Each row was made from one walk, in order. Every step used is in the known rows, and no mark comes twice. Write each row's walk.
Known rows
lodez/zolas/rosol/lesiz/teda: [-23.7 -54.3  11.4 -17.5  16.9  38.7 -13.6   2.2   1.4  -3.6 -48.1   3.9
   1.7   2.3  -6.8  -1.5   8.1  -4.3   6.6  -2.0  29.9  31.3 -70.1  17.1]
lesiz/rosol: [-12.3 -34.8   9.2 -28.1  -9.8  15.2  -1.5 -32.7 -15.1  -8.4 -28.6   2.7
  -9.2   7.0  -4.5   6.2 -11.8  -8.4  -9.0 -15.6   9.2  27.4 -27.5  13.9]
lesiz/lodez/teda/rosol/zolas/zanu: [ -9.7 -33.6   8.8  -2.8  17.7  18.3  -6.5  16.7   0.3  -8.8   5.7 -12.5
 -24.6   2.6 -31.9  40.8 -19.4 -19.7 -35.2 -63.6  15.2  28.1  -8.4  -1.0]
teda/rosol/lesiz: [ -8.6 -50.5   7.3  -6.1  -5.9 -13.6  -7.6 -31.2 -26.5  14.7 -17.6 -11.8
  36.1   9.9 -10.4  33.1   7.1  -2.6 -14.0 -15.5   0.8  17.4 -66.5  14.7]
zanu/lesiz/lodez/teda/rosol/zolas: [ -1.3 -43.5  12.6 -11.4  15.0  18.4  -9.7   5.8 -12.7   8.1   1.7  -8.3
 -28.2  12.0 -25.7  26.2   2.5 -22.7 -38.0 -37.8  27.9  34.6  11.8   1.4]
lodez/teda/zanu/lesiz: [ -6.5 -29.0  15.1  -1.5  -5.4  22.8   5.0 -15.6 -12.1   6.6 -37.9   6.6
  -5.3   8.8  -3.9   6.7  14.9 -26.2 -27.5   1.6   4.8  22.9 -10.2  -7.5]
lesiz/lodez/teda/zolas/rosol: [-15.6 -34.2  23.4 -27.7  -6.4  -9.8   1.9  33.9   0.6  -4.1  -6.6  13.7
 -12.6   6.2 -13.2  37.8  14.9 -16.5 -27.5 -13.4  20.9  35.5 -14.7  -4.6]
rosol/zolas/lesiz/lodez: [-21.3 -27.7   4.5 -25.2  24.3  41.5   2.1   0.3 -11.5  -2.2 -28.9 -13.4
 -25.3  10.8  -6.0   9.2 -18.5 -10.2 -20.3 -11.1  28.8  30.5  17.4 -12.8]
rosol/zolas/lesiz/teda/zanu: [-17.2 -34.7   7.6  -6.2  24.4  52.5  -5.8   2.7  -6.3 -13.6 -35.5 -11.0
  -1.3  10.6  -1.1  19.8 -33.9 -13.0  -3.9   9.1  16.4  26.2  13.2  -2.1]
lesiz/lodez/teda/zolas: [-16.4 -35.9  20.9 -22.2  -7.5  -3.3   3.2  26.5  -0.8  -7.9 -14.6  12.7
 -34.1   7.4   1.6  33.0   2.0 -16.1 -39.7 -26.3   9.5  41.7 -16.3 -10.0]
teda/zolas: [-18.6 -33.4  12.4 -16.5  -7.4 -11.3  10.4  -9.0 -23.4   8.3 -23.5   3.5
  19.9   3.0  11.2  27.1  -4.7  -8.3 -18.9  -9.8  -1.6  30.1 -22.4   0.4]
zolas/lesiz: [-19.7 -12.0   6.6 -14.5  -2.3  27.3   4.9 -11.2 -20.9   7.0 -54.9  -3.5
  17.7   5.4   6.8   0.1   1.1  -7.1  -9.7 -14.4  14.8  21.2   7.7  -6.9]
zolas/rosol: [-14.1 -26.1   8.8 -17.2  -5.7   7.0   3.2  -5.3 -20.9  12.6 -30.9   2.1
  33.4   1.8 -10.3  10.0  15.1  -6.8  -2.4  -1.7  13.2  23.2 -35.4   3.9]
rosol/zolas/zanu/teda: [-20.9 -19.1   2.2   0.1  19.4  29.6   0.5 -31.9 -26.3  13.3 -15.6 -18.8
 -14.5  -8.2  -7.1  12.3  -6.2  -4.8   1.5 -41.5   4.8  25.2  -7.7  -0.8]
zanu/teda/zolas/lesiz: [-25.1  -8.7  13.9 -13.5  -6.7   5.2   3.0 -19.5 -28.5  13.9 -37.8   0.1
  13.3   3.9  11.3  27.6  14.7  -2.7   0.9 -14.4   5.7  24.2  41.5  -3.5]
rosol/lesiz/lodez: [-18.1 -51.2  13.1 -24.9  -1.8   5.3   0.6 -23.1 -13.3   5.6 -28.0  -1.9
 -28.9  13.3   0.4   6.7  -0.4  -4.9 -18.2  -7.7  13.7  28.3 -72.1  -7.5]
rosol/zolas/zanu/lesiz/lodez: [-16.6 -25.3   9.8 -17.1  22.0  25.1  11.6 -26.6 -17.0   9.9 -17.0 -14.2
 -41.9   7.5 -10.6  -6.0 -25.5 -24.9 -15.5 -42.8  33.1  26.5   2.9 -15.0]
lodez/teda: [-11.9 -28.9  10.4  -6.1  -6.7  23.5  -1.7  14.4  -9.6   1.6 -30.9   5.2
  -6.7  -3.2   1.4   6.4  14.7  -9.2 -30.0 -26.6   3.8  34.6 -35.8  -4.2]
lesiz/lodez/zolas/zanu: [-30.5 -19.1   6.2 -13.2  16.8  45.0   8.2 -13.5   3.2  -7.6 -55.0  12.0
 -37.0   4.4  -9.1 -11.4 -17.2 -18.9 -17.2 -42.1  16.2  28.0 -19.8 -12.4]
lodez/zolas/lesiz/rosol/teda: [-29.8 -26.1   7.1 -22.8  16.0  68.4  -9.0   9.3   0.1 -24.4 -53.7   8.9
 -27.4  -0.2 -12.9  -1.5  14.9 -13.9 -21.0 -20.9  34.0  14.1 -14.1  13.1]
lodez/zolas/zanu/lesiz/teda/rosol: [-15.8 -20.9  11.8   4.0   9.3  34.3  -7.5 -17.3  -7.2   2.8 -49.7   9.5
   3.9   6.1 -12.2  -1.5 -20.2 -24.7   2.2 -63.3  27.1  24.9  15.0  10.0]
rosol/lesiz: [-16.1 -47.9   7.5 -14.3  -1.5   6.7   1.8 -28.3 -23.4  11.6 -33.4 -10.5
   7.8   4.2   5.8   6.2   5.7  -1.5 -13.1  -5.5   5.1  23.3 -79.8   2.9]
zanu/teda/rosol/lesiz: [-11.1 -43.1   9.1   0.0  -9.2  -8.3 -16.1 -47.2 -33.6  23.9 -14.2  -9.7
  20.6   8.0 -10.6  34.4  25.3   4.7   1.1 -19.5  -4.5  19.3 -46.5  15.5]
teda/rosol/lesiz/lodez/zolas/zanu: [-24.2 -41.3   7.5  -9.7  16.4  19.1  -4.3 -29.8  -0.5  -2.6 -32.7  -1.7
 -11.4  11.4 -25.0  19.0  -9.2 -14.9 -17.4 -44.2  15.4  17.0 -48.7   5.6]
zanu/lesiz/lodez/teda/zolas/rosol: [-12.2 -30.0  27.0 -28.8  -7.2 -10.3   5.7  16.5  -7.4   8.9 -11.8  12.0
 -18.5  10.2 -12.0  23.3  23.7 -26.0 -24.7 -15.2  36.6  33.5  11.5  -5.6]
lodez/zolas/zanu/teda: [-30.1  -8.9   3.3   3.3  12.5  48.1   1.1 -32.7 -11.9   8.7 -54.5   6.0
 -17.0  -7.4  -4.1  -7.4   9.4  -8.2   2.6 -43.5   3.2  24.4  -4.8   0.0]
lodez/teda/zolas/lesiz/rosol: [-18.6 -24.7  18.2 -30.7  -6.8  12.3   0.1   8.9  -1.6 -22.3 -26.1   2.0
 -11.6   5.3  -1.5  32.3  -1.7 -15.6 -26.1 -27.5  21.0  25.0  28.9  11.7]
lodez/zolas/lesiz/rosol/teda/zanu: [-29.1 -29.3   8.2 -16.5  16.7  68.9  -5.2  -7.7   6.1 -31.3 -54.4  11.9
 -20.4   7.8 -20.3  12.2   8.6 -21.3 -21.4   9.3  21.1   4.3 -13.9  11.8]

Which walk is each row?
[-14.3 -29.6   4.3 -19.2  19.8  24.0  -6.4  -2.5 -14.0   1.1 -14.6 -15.5
   2.9  16.2 -21.9  35.7 -18.7 -10.8 -19.7 -23.5  24.7  24.6  29.4  -0.2]  teda/rosol/zolas/lesiz/lodez
[-18.4 -25.8   4.4 -16.7  15.2  32.1  -5.1 -47.6 -18.2  -6.3  -8.0 -18.3
 -36.4  -3.1 -16.6  15.0 -19.2  -6.5   6.0 -42.7  12.9  21.9   2.3  14.6]  lesiz/rosol/zolas/zanu/teda
[-14.2 -40.0  13.4 -21.9  -7.9  22.6  -8.8  -1.2 -15.8 -12.4 -17.2   7.5
 -25.4   0.6 -11.1  13.6  10.2  -9.9 -22.2 -21.2  17.7  19.3 -63.1  11.0]  lesiz/rosol/teda
[-21.0 -37.3  16.5  -8.9  -6.7  -3.5   4.5  22.6 -23.5   4.9 -12.1   7.5
   5.9  -3.1   4.9  35.2  18.2 -10.1 -31.1 -18.0   7.9  22.3 -60.1  -0.7]  rosol/teda/zolas
[ -9.6 -27.3  11.6  -6.9  -4.7  13.2  11.1 -45.7 -25.6  14.8 -41.0   4.6
  11.5  14.4   0.2   3.0   1.4 -22.6 -11.3  14.4   2.8  17.2 -11.7  -7.6]  teda/zanu/lesiz
[-13.9 -26.8  13.0 -10.9  22.4  35.5   5.9   0.6  -4.2   1.6 -14.3 -12.0
 -60.5   1.4 -14.5  -1.2 -12.6 -28.2 -32.5 -56.1  34.6  30.6   4.7 -15.9]  rosol/zolas/zanu/lesiz/lodez/teda
[-20.7  -6.3   8.9   1.6  -7.8  14.5   2.1 -35.2 -25.0  15.2 -35.1   0.2
  -7.2  -3.9  -0.7   3.4   4.0  -5.0   6.5 -45.1  -0.7  21.9  -9.9  -6.7]  zolas/zanu/teda
[-22.7 -45.0  22.7 -30.0  -4.7 -22.0  -2.5 -23.7 -20.1  14.6  -5.5   0.5
 -13.1  11.3  -9.7  39.7  27.4  -1.2   3.6   5.1  17.7  26.6 -37.8   4.0]  zanu/teda/zolas/rosol/lesiz/lodez
[ -5.9 -47.0   8.0 -10.4  15.5  19.0 -13.4  23.9  -3.8  -3.1   6.1  -8.1
 -21.8   7.5 -27.6  42.5  -4.6 -13.2 -40.9 -34.0  14.2  38.4 -13.8   3.9]  lesiz/lodez/teda/rosol/zolas
[-12.6  -8.6   8.6  10.1 -11.7  -4.5  -7.3 -37.9 -29.8  17.7 -19.0  -1.9
  22.9   1.6 -16.2  29.5   4.8  -6.2   6.6 -55.8  -5.2  15.9   4.3   5.6]  zolas/zanu/teda/rosol
[ -1.8 -30.1  19.0 -11.1 -11.5   3.6  -8.2  -0.9 -12.0  10.5 -19.0  10.5
 -19.0  16.2 -18.9  18.9  13.7 -23.4 -32.7 -40.9  22.4  32.8   8.3  -4.3]  zanu/lesiz/lodez/teda/rosol
[-18.7 -57.0  22.1 -24.2  -3.7  -8.9  -0.3  11.8  -1.4  -5.4 -10.6   0.6
 -35.9   7.6   1.9  33.5   8.4 -10.8 -39.8 -19.1  13.4  35.0 -58.5  -4.7]  rosol/lesiz/lodez/teda/zolas
[ -9.1 -21.3   8.3   2.9 -13.6  -1.2 -13.2 -33.1 -33.6  21.8 -20.1   1.9
  25.8   5.8 -11.9  33.0  19.8   0.0   0.8 -25.6  -8.4  24.8  -1.4   9.2]  zanu/teda/rosol
[-24.5 -30.9   4.1   7.8  14.2  22.4  -9.8 -51.1 -16.1  12.2 -35.9  -8.7
   9.9  -0.3 -19.2  21.2  15.9  -4.5   2.9 -45.3   2.1  12.8 -35.3  17.6]  lodez/zolas/zanu/teda/rosol/lesiz
[-14.8 -33.0  16.2 -11.5  -7.7  -3.0   4.6  20.0 -10.4  -0.6 -18.0   5.7
   1.3  -2.9   6.9  30.4   8.9 -12.3 -34.5 -24.8   0.3  35.9 -22.9  -0.2]  lodez/teda/zolas
[-24.3 -22.3  16.8  -3.0  -3.8  -7.2  10.8  17.1 -19.2   1.6 -10.9   3.5
   3.0  -8.0  -0.1  32.3   2.8 -17.2 -25.5 -47.2  10.2  14.1 -53.9  -5.3]  rosol/teda/zolas/zanu
[-21.8 -43.8  20.1 -11.8  -2.3 -12.8   1.9  -8.7  -7.3  -4.3 -20.4  -4.9
  -3.8   2.4  11.8  24.4 -29.7 -10.0  -0.8 -43.1  13.9  24.9 -58.5   3.0]  rosol/lesiz/teda/zolas/zanu
[-24.4 -12.9   8.2  -0.1   7.8  30.0  -9.8 -31.6  -6.5   4.0 -35.3  12.3
 -23.8   8.6 -26.2  19.5   2.2 -12.5  -2.2 -53.9   6.9  24.2  17.0   0.9]  lesiz/lodez/zolas/zanu/teda/rosol
[ -9.2 -28.8   2.3  -3.2  19.0  34.2 -12.1  22.0 -11.1  -0.9 -15.2 -21.4
  19.8   1.2 -19.9  40.4   3.7 -11.5 -31.7 -35.1  17.4  24.0  21.5  10.2]  lodez/teda/rosol/zolas/lesiz
[-18.4 -43.8  19.1 -25.9  -9.3  -4.2  -1.4   7.5 -15.2 -14.2  -5.2   8.3
 -15.8   1.2  -5.6  38.2   4.7 -12.8 -26.1 -20.1  15.6  20.6 -51.5  14.8]  lesiz/rosol/teda/zolas
[ -8.7 -30.2  13.0 -30.7  -9.6  13.1   1.7 -49.3 -23.4   4.3 -34.1   2.6
 -16.4  12.0  -3.2  -9.6  -4.7 -17.6  -6.5 -18.0  23.6  23.5  -2.7  10.4]  zanu/lesiz/rosol
[-13.8 -28.9  11.0  -5.9  20.4  32.9   0.6 -13.7 -16.2   5.2 -25.0 -13.8
 -23.6  -0.1   0.5  -9.1 -35.1 -20.4   0.7 -52.7  33.9  32.1  -1.2  -2.8]  rosol/zolas/zanu/lesiz/teda
[-24.3 -19.4  17.3 -30.4  -2.7   1.4  10.0  -0.7 -12.0  -1.5 -35.1   6.6
  -8.2  15.5   6.5  24.2 -12.1 -13.4 -20.0 -15.2  20.6  29.2  26.6 -15.2]  teda/zolas/lesiz/lodez
[-14.8 -21.9  16.9 -17.0  -6.8  17.7   2.0 -23.0 -19.1  -4.5 -22.4   3.0
 -35.1   0.3 -13.9  -4.4   3.5 -25.8 -13.5 -53.9  34.8   7.6 -32.0   4.6]  zolas/zanu/lesiz/rosol/teda
[-16.6 -48.5  15.2 -31.0  -0.9  -2.6  -1.4 -16.9 -11.6   8.8 -21.3  -2.1
  -6.2  12.3 -14.3  12.8  13.0  -5.3  -6.8   5.1  26.7  23.1 -71.6  -1.0]  zolas/rosol/lesiz/lodez
[ -8.1 -46.8   7.2 -23.9  18.7  29.7   4.9 -59.1 -18.0  -4.4 -11.4 -13.3
 -18.3  15.2 -16.3  14.1 -21.7 -24.1 -11.5  16.8  16.2  17.3  -1.7  14.8]  teda/zanu/lesiz/rosol/zolas
[-27.0 -53.0   7.3 -23.1  18.8  39.4  -1.3 -22.2  -0.6  -1.7 -47.7   4.4
 -39.1  10.6  -3.2  -4.2   3.7  -8.1 -22.3  -5.7  16.5  31.5 -68.5  -1.5]  rosol/lesiz/lodez/zolas
[-16.5 -21.5  19.4 -28.9  -9.2 -14.4  16.6 -48.9 -19.3  -1.7 -21.0  -0.2
  -7.2   8.0  -2.5  11.6 -23.3 -27.1  -5.4 -42.9  24.0  14.4  15.6  10.4]  teda/zolas/zanu/lesiz/rosol
[ -4.9 -26.1   7.6   6.4  17.9  16.8  -2.2  -6.9 -17.2  11.7  -4.4 -20.8
   5.1  -2.4 -24.7  24.5  -4.1 -25.8 -27.8 -63.5  22.3  18.7  10.2   7.0]  lodez/teda/rosol/zolas/zanu/lesiz
[-13.1 -53.1  19.5 -19.1   0.5   8.8  -4.8  -0.7   5.9  -7.5 -13.8   2.3
 -16.2  13.7 -25.7  30.6  20.3 -16.8 -23.0  23.2  15.0  19.0 -68.4  -2.9]  zolas/rosol/lesiz/lodez/teda/zanu
[-12.1 -35.7  16.2  -9.8  -4.3  24.0  -0.3   5.0   4.1 -11.2 -26.0  14.9
 -37.4  13.4 -11.5  22.3  -0.4 -20.0 -35.8   1.6  -0.7  30.6 -27.7 -15.8]  lesiz/lodez/teda/zanu
[-22.6 -19.5  12.0  -4.1  13.3  50.2   0.9 -13.7  -2.8  -0.3 -65.6  10.7
 -25.5   1.0   4.1 -27.1 -18.3 -23.8   2.4 -53.2  31.5  31.4   3.8  -2.6]  lodez/zolas/zanu/lesiz/teda
[-10.5 -33.8  10.8   0.1  -4.7  23.9   1.0   1.2  -4.7  -5.7 -29.3   7.6
   0.3   3.9  -5.4  21.1   7.4 -16.5 -30.5   3.7  -9.5  24.0 -36.8  -4.8]  lodez/teda/zanu
[ -8.8 -36.3   1.3   2.0  13.0  14.8 -14.4 -26.3 -34.0  19.1  -1.6 -16.3
  16.9   2.4 -18.0  41.8   7.4   1.3  -4.4 -22.3  -2.2  28.4  -0.2  15.7]  zanu/teda/rosol/zolas
[-12.9 -16.4  13.6 -24.0  -8.2  10.9   8.6 -56.4 -17.8   0.5 -35.0  -2.0
 -17.5   7.4  -8.0 -12.0 -19.8 -23.9  -1.4 -46.9  27.1  14.4   2.6   6.6]  zolas/zanu/lesiz/rosol
[-16.5 -38.9  19.6 -16.1  -8.1  -2.1  -1.3  11.4 -13.0  -2.0 -26.2  11.2
   2.2   6.1  16.5  25.6 -22.0  -7.9  -6.5 -22.6   8.2  42.3 -20.4   1.5]  lesiz/teda/zolas
[-14.3 -54.1  14.7 -13.3  -3.5  14.4 -11.5  -7.6 -12.1   2.0 -34.2  -1.9
 -12.1   6.4  11.8   4.5 -10.8   0.0  -2.9 -18.0  14.2  35.6 -75.5   4.3]  rosol/lesiz/teda
[-20.1 -55.6   6.9 -15.6  14.4  21.9  -9.8 -23.8  -4.2   1.1 -33.3   1.8
 -10.0  15.8 -19.2  21.8   3.8  -8.1 -22.7 -14.7  12.3  25.8 -54.2  10.1]  teda/rosol/lesiz/lodez/zolas
[-14.8 -34.5  13.6  -2.2  -3.4  14.4  -1.2   9.1 -16.0   2.0 -17.1   8.9
  23.5   2.1 -22.5  31.7  29.8 -15.9 -14.8  23.2  10.1   6.1 -68.8   0.6]  zolas/rosol/teda/zanu
[ -9.3 -30.5  17.6 -12.2  -8.2  19.1  -3.6  -9.2 -21.0  11.2 -44.6   9.8
 -12.9   9.2  12.5 -12.3 -11.2 -15.3   1.1 -28.4  24.6  38.5  -7.1  -4.2]  zanu/lesiz/teda
[ -5.4 -51.5  10.6  -2.5  -6.3  -0.9 -14.8   0.2 -12.7   7.1 -15.5  -9.6
  17.1   4.2 -13.9  36.8  20.2  -6.3 -30.0 -29.9   2.6  22.2 -66.4  14.0]  lodez/teda/rosol/lesiz
[-14.2 -58.6  15.9  -5.8  -1.9  15.1  -7.8 -22.1  -8.1  -6.3 -33.5   1.1
  -4.5  13.6   4.8  17.5 -16.7  -7.7  -1.5  13.2   1.2  24.1 -75.5   2.1]  rosol/lesiz/teda/zanu
[-22.9 -18.7   7.7 -23.4  12.9  42.0   8.4 -54.4  -6.0  -7.7 -53.9   4.4
 -26.8   4.0 -11.5 -23.1 -13.7 -26.9  -4.5 -45.2  29.8  18.6   7.3  12.1]  lodez/zolas/zanu/lesiz/rosol
[ -3.3 -44.6   2.7   1.7  15.4  20.3 -12.6  16.0 -13.1   3.9   2.5 -16.3
  13.9  -1.6 -21.2  41.1   2.7  -9.9 -35.9 -33.9   4.7  31.6 -19.7  14.5]  lodez/teda/rosol/zolas
[ -5.8 -18.8  17.3   1.1 -11.4   0.7  -6.3 -20.7 -19.8  11.7 -28.3   3.7
  14.8  10.8  -8.6  11.1 -23.8 -22.6   6.1 -65.8  24.0  23.4  11.3   3.2]  zolas/zanu/lesiz/teda/rosol
[-15.8 -20.9   6.1 -11.7  15.9  28.2 -14.5 -18.8 -23.1   8.9 -13.3 -13.6
 -11.6  14.8 -23.0  38.4   0.5  -4.0  -4.5 -24.3  18.7  26.5  50.6   1.0]  zanu/teda/rosol/zolas/lesiz/lodez
[-24.3 -36.7   8.1  -1.6  17.8  46.9  -1.2  14.0  -2.7  -5.4 -37.3  15.6
  13.7  -1.3 -26.6  19.9  34.1 -18.4 -18.0  26.7  12.7  10.4 -65.8   6.6]  lodez/zolas/rosol/teda/zanu
